Every row comes from one small tree of marks. The marks that hang from a mark follow it in brackets, in alphabetical order. Every link used is in the known rows. Which tree was each row made from?
Known rows:
vetiful(fofifi(vobul(tinomu))): [-2.59  0.73  0.43  2.31  0.96 -2.15 -1.01  3.36 -0.53  1.41 -2.80 -3.80
  3.54  0.10 -1.25 -0.57 -0.02 -1.89  2.79 -2.86  1.82  0.80  1.82  1.25
 -0.38]
ludo(loko(musap)): [ 1.73 -1.36  2.51  4.58 -0.10 -2.37  0.45  1.11  0.53  1.69  1.48 -2.08
  3.17 -0.65 -1.00 -1.77 -0.16 -1.24  2.17 -1.06 -1.74 -1.14 -0.07  1.96
  1.31]
vobul(letuk): [ 1.02  0.98  1.27  3.12  0.23 -2.13 -0.39  1.29 -0.23  3.10  0.39 -2.01
  3.08  0.28 -1.22 -0.01  0.82 -1.08  2.32 -2.37  2.43 -0.90 -1.20  3.14
  0.99]
loko(letuk(vobul(fofifi)) ludo musap): [ 1.74 -1.14  4.81  3.56  1.82 -2.28  0.77  2.71 -0.93  2.79  0.51 -3.92
  2.15 -0.21  0.93 -2.21 -0.40 -3.08  3.38 -3.97  2.90 -1.31 -1.03  2.73
  0.59]
fofifi(vetiful): [ 1.85  0.52  0.88  2.66  0.50 -2.57 -0.38  0.89  0.09  1.02 -0.17 -1.52
  2.14 -1.37 -1.16  1.67  1.19 -1.26  2.14 -1.89  2.68  0.83 -1.05  2.05
  1.29]
soken(ludo(loko(letuk musap)) sikap): [ 1.47 -2.74  4.14  3.76  2.75 -2.34  0.59  1.94 -0.74  1.35  2.05 -1.15
 -0.04  0.02 -0.71 -2.52  1.11 -1.61  2.08 -1.20  0.61 -0.50 -0.61  2.16
  2.38]
soken(ludo sikap): [ 2.49 -0.91  2.67  2.60  2.76 -2.52 -0.17  0.19  0.20  1.94  0.91 -1.12
 -0.22 -1.27 -1.02 -0.32  2.61 -0.66  2.13 -1.73  3.61 -0.97 -0.08  2.28
  2.85]
letuk(vobul): [ 1.73  0.72  1.06  4.05  0.70 -1.47 -0.58  0.13 -0.29  2.58 -1.02 -2.59
  3.10 -1.26 -1.12  0.11  0.65 -1.31  3.05 -3.41  1.66 -1.64 -0.60  3.25
  1.77]
tinomu(vobul): [-0.93 -0.27  1.51  3.88 -0.25 -2.75 -0.50  0.40  0.28  1.70 -2.40 -1.90
  3.32 -1.54 -1.12  0.21  1.48 -0.77  3.57 -1.70  0.19 -0.58 -0.32  4.09
  1.75]
vobul(fofifi(vetiful) letuk): [ 1.66  0.61  1.21  2.61  1.36 -2.70 -0.13  2.27 -0.55  2.65 -0.14 -4.06
  3.02  0.21 -0.75  1.48  0.78 -1.92  2.42 -4.06  3.24  1.03 -0.26  1.69
 -0.23]
ludo(loko(letuk(vobul(fofifi(vetiful) tinomu)) musap) soken): [ 1.87 -3.13  2.18  5.58  0.72 -2.25 -0.73  3.25 -4.36  1.78 -0.30 -3.51
  3.24 -0.04 -1.32 -1.59 -2.06 -3.09  2.12 -4.14 -3.11  0.41 -0.18  2.17
 -1.62]
soken(ludo): [ 1.63 -0.35  2.28  2.88  1.18 -3.28  0.66  0.07  0.17  1.59  1.09 -2.16
  1.45 -0.95 -0.91 -0.09  1.72 -0.62  2.17 -1.94  3.23 -1.57 -0.21  2.45
  1.59]
ludo(loko(letuk(vobul) musap) soken): [ 1.46 -2.56  2.86  6.25 -0.09 -1.80 -0.12  1.50 -3.84  1.62  0.56 -1.63
  3.10  0.24 -1.56 -2.76 -0.51 -2.29  1.95 -2.16 -3.67 -1.47 -0.44  3.70
  0.64]
sinul(vobul): [ 0.89 -0.45  0.70  3.36  0.24 -2.11 -0.28  0.27  0.54  1.99  1.63 -2.05
  5.01 -0.54 -1.28  0.08  0.77 -1.93  3.82 -1.28  1.48 -0.96 -0.25  3.93
  1.52]
sinul(loko(ludo musap) vobul(fofifi(vetiful) letuk tinomu)): [ 3.05 -1.73  1.97  2.56  1.37 -2.38 -0.61  3.76 -0.54  2.49  1.16 -4.03
  6.44 -0.22 -0.57 -0.68 -1.50 -4.08  4.30 -4.43 -0.08  1.61 -0.76  1.08
 -1.93]
tinomu(vobul(letuk)): [-1.15  0.50  1.54  3.75 -0.35 -2.44 -0.55  1.19 -0.40  2.56 -2.58 -2.07
  3.76 -0.38 -1.42  0.04  1.29 -1.07  3.69 -2.66  0.09 -0.44 -1.07  4.46
  1.02]
ludo(loko(letuk(vobul) musap) soken(sikap)): [ 2.08 -3.14  3.26  5.95  1.25 -0.98 -0.85  1.60 -3.81  1.94  0.35 -0.67
  1.80  0.14 -1.62 -2.97  0.15 -2.20  1.98 -1.99 -3.41 -1.01 -0.35  3.65
  1.73]
sinul(loko(ludo musap) vobul(letuk tinomu)): [ 2.36 -1.38  1.93  3.12  0.42 -1.94 -0.71  2.85 -0.28  2.86  1.83 -2.07
  6.70 -0.12 -1.05 -1.93 -1.43 -3.26  4.20 -2.87 -0.86  0.01 -1.50  2.49
 -0.89]
vetiful(fofifi(vobul)): [-2.47  1.00  1.27  2.52  1.00 -2.13 -0.30  2.26 -0.08  0.73 -2.33 -3.46
  3.36  0.50 -0.90 -0.70  1.56 -1.59  2.74 -2.16  1.80  0.37  2.08  1.68
  1.40]
loko(letuk(vobul(fofifi tinomu)) musap): [ 0.47 -1.18  2.41  3.64  1.58 -2.24 -0.40  4.38 -1.26  3.84 -0.20 -4.20
  2.84  0.07  0.19 -0.70 -2.88 -3.03  3.34 -4.77  2.65 -0.67 -0.91  2.43
 -0.63]
fofifi(vobul): [-1.29  0.64  1.11  2.97  0.58 -2.33 -0.19  1.24  0.01  1.38 -0.79 -1.74
  4.24  0.24 -1.34 -1.10  1.45 -1.81  2.86 -2.05  2.53  0.18 -0.38  2.49
  1.60]
loko(letuk(vobul(fofifi)) ludo(soken(sikap)) musap): [ 3.08 -2.59  5.30  4.25  2.50 -1.77 -0.34  2.33 -3.29  2.73  0.29 -2.24
  0.92 -0.29  0.13 -2.80  0.65 -3.16  2.51 -3.46  1.11 -1.06 -0.36  3.34
  1.19]
sinul(loko vobul(tinomu)): [ 0.82 -1.47 -0.80  3.38  0.28 -2.41 -1.23  1.32  0.00  2.15  0.91 -2.19
  7.26 -1.01 -1.89 -0.11 -0.86 -2.13  3.99 -2.11 -0.46 -0.31 -0.17  2.61
 -0.16]

Which tree is each row?
[ 2.54 -2.46  5.06  3.49  1.42 -2.23 -0.17  2.03 -2.60  1.99  1.60  0.12
  0.34 -0.21 -0.23 -2.79  1.00 -2.44  1.66 -0.46  1.39 -0.49 -1.36  3.57
  1.69]  loko(letuk ludo(soken(sikap)) musap)
[ 0.58 -1.38  2.83  5.14  0.57 -1.74  0.40  2.03 -1.19  1.95  0.66 -2.43
  3.14  0.19 -0.72 -2.24 -0.89 -2.26  2.84 -2.55 -1.59 -1.22 -1.11  2.96
  1.13]  ludo(loko(letuk(vobul) musap))
[ 0.80 -0.08  0.53  2.81  1.30 -2.79 -1.15  3.25 -0.79  4.52 -0.40 -4.77
  3.77 -0.02 -0.83  0.06 -1.23 -1.65  2.50 -4.62  3.10 -0.29  0.05  1.78
 -1.75]  vobul(fofifi letuk tinomu)
[ 1.40  0.20  0.33  2.37  1.43 -2.96 -1.30  3.60 -1.05  3.50 -0.89 -4.53
  3.11 -0.25 -0.97  1.37 -1.21 -2.18  2.49 -5.12  3.27  1.61 -0.59  1.17
 -2.18]  vobul(fofifi(vetiful) letuk tinomu)
[ 2.88 -2.91  4.38  4.15  2.67 -1.82 -1.14  3.38 -3.70  3.45 -0.26 -2.63
  1.21 -0.70 -0.04 -2.78 -0.95 -3.35  2.57 -4.19  1.07 -0.63 -0.59  2.89
 -0.43]  loko(letuk(vobul(fofifi tinomu)) ludo(soken(sikap)) musap)
[-2.61  1.38  0.49  2.32  0.97 -1.67 -1.19  4.06 -0.98  2.12 -2.85 -3.92
  3.81  1.19 -1.29 -0.84 -0.17 -2.12  2.92 -3.79  1.74  1.06  1.12  1.46
 -0.99]  vetiful(fofifi(vobul(letuk tinomu)))
[ 1.49 -0.31  0.49  3.91  1.72 -2.13 -1.24  1.93 -0.75  3.80 -1.68 -5.10
  3.54 -1.52 -0.75  0.17 -1.19 -1.75  3.24 -5.45  2.18 -1.26  0.43  1.97
 -0.87]  letuk(vobul(fofifi tinomu))
[ 1.95 -3.86  2.75  5.81  2.07 -1.55 -1.31  2.99 -4.09  2.96 -0.05 -2.66
  2.17  0.01 -1.28 -2.91 -1.32 -2.68  2.17 -3.59 -3.08 -0.51  0.58  2.65
 -0.20]  ludo(loko(letuk(vobul(fofifi tinomu)) musap) soken(sikap))
[ 2.46 -1.67  4.57  4.60  0.55 -1.78 -0.01  1.72 -3.40  2.10  0.46 -1.36
  1.94 -0.25 -0.30 -2.69  0.00 -2.88  2.43 -2.58  0.26 -1.50 -1.73  4.00
  0.82]  loko(letuk(vobul) ludo(soken) musap)
[ 3.75 -1.55  4.35  3.86 -0.03 -2.62  0.05  0.73 -1.44  1.82  1.22 -0.88
  1.92 -1.25 -0.61 -2.03  0.82 -1.74  1.68 -0.90  0.12 -1.39 -0.49  3.01
  0.99]  loko(ludo(soken) musap)
[ 1.26 -2.10  2.87  4.49  3.21 -1.58  0.04  0.65 -1.59  1.49  0.37 -1.76
  0.60 -0.45 -1.24 -2.38  2.03 -1.42  2.61 -2.71  0.44 -1.10 -0.45  2.76
  2.22]  soken(ludo(loko(letuk(vobul))) sikap)
[-0.64  1.54  0.71  2.43  0.85 -1.85 -0.52  2.50 -0.94  0.99 -1.47 -1.57
  3.99  1.09 -1.69  0.16  1.32 -2.72  2.91 -3.41  2.65  2.51 -1.87  2.03
  0.55]  fofifi(vetiful vobul(letuk))
[ 1.57 -1.68  0.57  3.25 -0.02 -2.24 -0.88  2.51  0.30  2.40  1.74 -2.00
  6.72 -0.75 -1.40 -0.31 -2.16 -2.74  4.02 -2.08 -0.96 -0.13 -0.54  2.20
  0.01]  sinul(loko(musap) vobul(tinomu))
[ 0.80 -2.43  2.94  3.86  2.86 -2.48  0.38  0.83 -0.90  1.23  1.48 -1.22
  0.33 -0.24 -1.18 -2.44  2.28 -1.13  1.91 -1.22  1.06 -0.62 -0.32  2.49
  2.25]  soken(ludo(loko(letuk)) sikap)
[ 2.43 -2.32  2.65  5.62 -0.68 -2.43 -0.01  0.62 -2.26  1.46  1.34 -1.21
  3.17 -0.58 -1.81 -2.13  0.13 -1.22  1.25 -0.62 -3.88 -1.26  0.63  2.70
  0.87]  ludo(loko(musap) soken)
[ 1.51 -2.24  2.56  4.45  1.64 -2.23 -0.88  1.94 -4.17  2.91 -0.92 -3.75
  2.92 -0.81 -0.48 -2.38 -0.16 -2.74  2.45 -4.64  1.28 -1.19 -0.33  3.41
 -1.51]  loko(letuk(vobul(fofifi tinomu)) ludo(soken))
[ 2.07 -0.04  0.24  3.47  1.72 -2.17 -1.29  2.33 -1.06  2.92 -2.07 -4.92
  3.17 -1.76 -0.83  1.36 -1.11 -2.30  3.17 -5.93  2.44  0.57 -0.08  1.41
 -1.05]  letuk(vobul(fofifi(vetiful) tinomu))
[ 2.92 -2.37  0.71  3.60  1.09 -2.66 -1.30  2.11 -3.18  1.95  0.25 -3.42
  7.05 -0.39 -1.73 -0.76  0.02 -3.46  3.54 -4.31 -1.44  1.20  0.11  2.20
 -2.54]  sinul(loko(ludo(soken)) vobul(fofifi(vetiful) letuk tinomu))
[ 3.11 -2.79  2.32  3.88  0.71 -2.55 -0.87  2.93 -2.45  3.16  1.58 -3.49
  7.21  0.18 -1.15 -2.15 -1.41 -3.61  3.69 -3.67 -2.05 -0.37  0.31  2.23
 -2.06]  sinul(loko(ludo(soken) musap) vobul(fofifi letuk tinomu))
[-0.51  0.20  1.52  3.26  0.72 -2.91 -0.49  2.17 -0.76  2.13 -3.08 -3.89
  3.53 -0.30 -0.91  1.28  1.27 -1.85  3.74 -4.29  0.79  1.27 -0.32  3.07
  0.06]  tinomu(vobul(fofifi(vetiful) letuk))
[ 2.89 -2.35  3.81  4.12  1.43 -2.49 -0.66  3.56 -3.99  2.34 -0.57 -3.46
  1.88 -0.70 -0.08 -1.58 -1.65 -3.83  2.56 -4.95  1.06  0.38 -1.37  2.50
 -1.61]  loko(letuk(vobul(fofifi(vetiful) tinomu)) ludo(soken) musap)
